Each row comes from the steps of one path. Every step used is in the known rows, and no mark comes twice. Write the path behind each row, first mark first.
Known rows:
zomi > fupe: [-13 -21   0 -15  -5  11  -2  34  -6   9  32  11   6  13  10   0   5  -6
  -1]
zomi > fasi > diru > fupe > miza > peteve: [-16 -17 -12 -23  -3   7  -1  32 -25  29  32  15   6  23  36   3  15   3
   7]
zomi > fasi > miza > diru > fupe: [-20 -21   2  -6 -19   7  -7  29  -6  39  48  22  11  29  21   1  19 -15
  11]
diru > fupe > fasi > miza: [-14 -27   6 -12   8  17 -17  51 -52  46  10   5  22  19   9  -3   5 -15
   5]
miza > diru > zomi > fupe > fasi: [-11 -26   3 -21 -24   6   0  25 -19  40  34  -1  13  21  20   7  12 -11
   3]
fasi > diru > fupe: [-13 -26  -7 -10   8  16   2  22   5   8  35 -11  14  21   6   0   7   6
  -1]
zomi > peteve: [-11 -15  15 -23   9  10  -9  17 -19  -3 -19  -2  -6   4  -5   9   1   8
   8]
diru > zomi > fupe > fasi > miza: [-13 -21  19 -17  -2  15 -16  55  -7  39  20  15  14  22   7  -5   2 -17
   2]
diru > zomi: [-11 -16   7 -23  10   5  -7  12   6  21  -9  -3  -4  25  -7   8  -6  -8
  -2]
fupe > miza > zomi > fasi > diru: [-13   3  -2  -8   7   9  11  20 -36  18  30   4  -5   8  36  -1  15  -2
  -2]
fasi > miza > zomi: [-11  -3  13  -7  13   5 -14  19 -20   7  -4   7  -7  13  17   1   6  -8
  -1]
miza > fasi: [-10  -6   5 -11   9   7 -11  29 -37  18  15   5 -14   2   8   2   4 -11
   0]
fupe > miza: [-11 -16  -4 -13   9  10   1  28 -27  34 -11   5   0   1  12   0  -4  -8
  -2]
fupe > fasi > miza > peteve: [-11  -9   9 -24   1  -1 -27  41 -41  23 -12   4   0   7  17   4  12  -3
  10]
fupe > fasi > diru: [ -9 -13   0 -14   5  14   0  30 -25  14  23 -24  10   1   6   0  13   4
  -1]
diru > fupe > miza: [-13 -30  -8 -15  11  15   1  34 -39  49   1  11  12  14  18   1  -6 -10
  -1]
diru > fupe > fasi > miza > zomi > peteve: [-11 -17  25 -19  15  15 -22  37 -86  25 -15   6  11  15  19   5  10  -4
   8]
fupe > miza > diru > zomi > peteve: [-10 -20  15 -22  -7   5  -1   4  -1  40 -25   3  -9   7  12  11  -3   7
   7]

Write each row's path:
[-10 -20  10 -22  17  14  -4  21 -77  28 -25  12   2  11  28   8   0   1
   1] -> diru > fupe > miza > zomi > peteve
[ -9  -6   0 -14  14   5   1  14 -54  28 -15   5  -6   4  29   5   0  -8
  -6] -> fupe > miza > zomi
[-12 -16   8 -23 -10   4 -22  56 -30  21  18  18   7  11  25   0  17  -6
   9] -> zomi > fupe > fasi > miza > peteve
[-11  -2  28 -14  15   8 -17  18 -26  -5 -22   9 -11   7  11   5   5   4
   6] -> fasi > miza > zomi > peteve
[-14   4   3 -13   5   6   7  11 -22  -8  43  -6  -5  18  23   4  21  -1
  -1] -> miza > zomi > fasi > diru
[-12 -15   7  -5 -14   5 -11  30 -24  39  14  -5   7   4  18   1  16  -8
   8] -> fupe > fasi > miza > diru
[ -8 -14  22 -28  10  15  -6  23 -14  11  -6 -23   3   9  -8   8   3  13
   4] -> fupe > fasi > diru > zomi > peteve
[-18 -19  -5 -13   0  15   4  30  -9  13  57   2  14  28  11  -1  15  -3
   4] -> zomi > fasi > diru > fupe
[-16  -3  17 -30  -3  -5 -24  27  14  21   2  25 -12  33  11   6   7 -11
  11] -> diru > zomi > fasi > miza > peteve
[-11 -23   8 -25  -3  13  -6  42 -31  34  20   2  13  21   6   3   2 -14
  -1] -> diru > zomi > fupe > fasi
[-12 -24   3 -19   0  13   1  34   1  42  11  19   4  19  14  -2  -9 -12
  -6] -> diru > zomi > fupe > miza
[-12 -20   3 -15  -2  13   4  26  47   6  46  -3   6  24   3  -1   3   4
  -5] -> fasi > diru > zomi > fupe
[-18  -5  11 -10   2   9 -11  39  -4  22  22  21  -1  17   5  -4  10 -17
   9] -> zomi > fasi > miza
[-15 -12   2 -19 -15   2   7  10  -8  57  15  14  -3  20  23   7   6 -14
   4] -> fupe > miza > diru > zomi > fasi
[-13 -22   5  -4 -26   9  -8  47 -19  37  46   9  14   5  26  -4  20  -9
   8] -> zomi > fupe > fasi > miza > diru
[-12 -23   5 -26   1   5 -28  46 -53  36  -5  11  13  20  22   5  12  -6
  10] -> diru > fupe > fasi > miza > peteve
[ -9  -5  -2   1  12  14   0  36 -17  29  27   0 -13 -11  21  -7   5   1
  -4] -> fupe > miza > fasi > diru
[-13 -25   2 -16 -22   4   1  12  26  24  37   7   2  26  14   7   8  -5
   1] -> miza > diru > zomi > fupe
[-10 -18  -2 -25  -5   5  -2  28  32  21  23  11  -2  18  28   2   4  11
  -2] -> fasi > diru > zomi > fupe > miza > peteve
[ -9 -10  -1 -13  -1  14   6  33 -46   3  50 -12  12   7  31  -1  22   0
  -5] -> miza > zomi > fupe > fasi > diru
[-12  -9   7 -19   3  -4 -25  27   9   7 -13  12 -10  12  12   4   8   1
   8] -> fasi > miza > peteve
[-17 -20 -10 -10   4  19   9  37 -22  38  46   9  14  18  23  -5   9  -5
   1] -> zomi > fasi > diru > fupe > miza
[-15 -22  13  -7 -21   5  -8  24  51  28  38  19   3  27  14   0   7  -8
   4] -> fasi > miza > diru > zomi > fupe
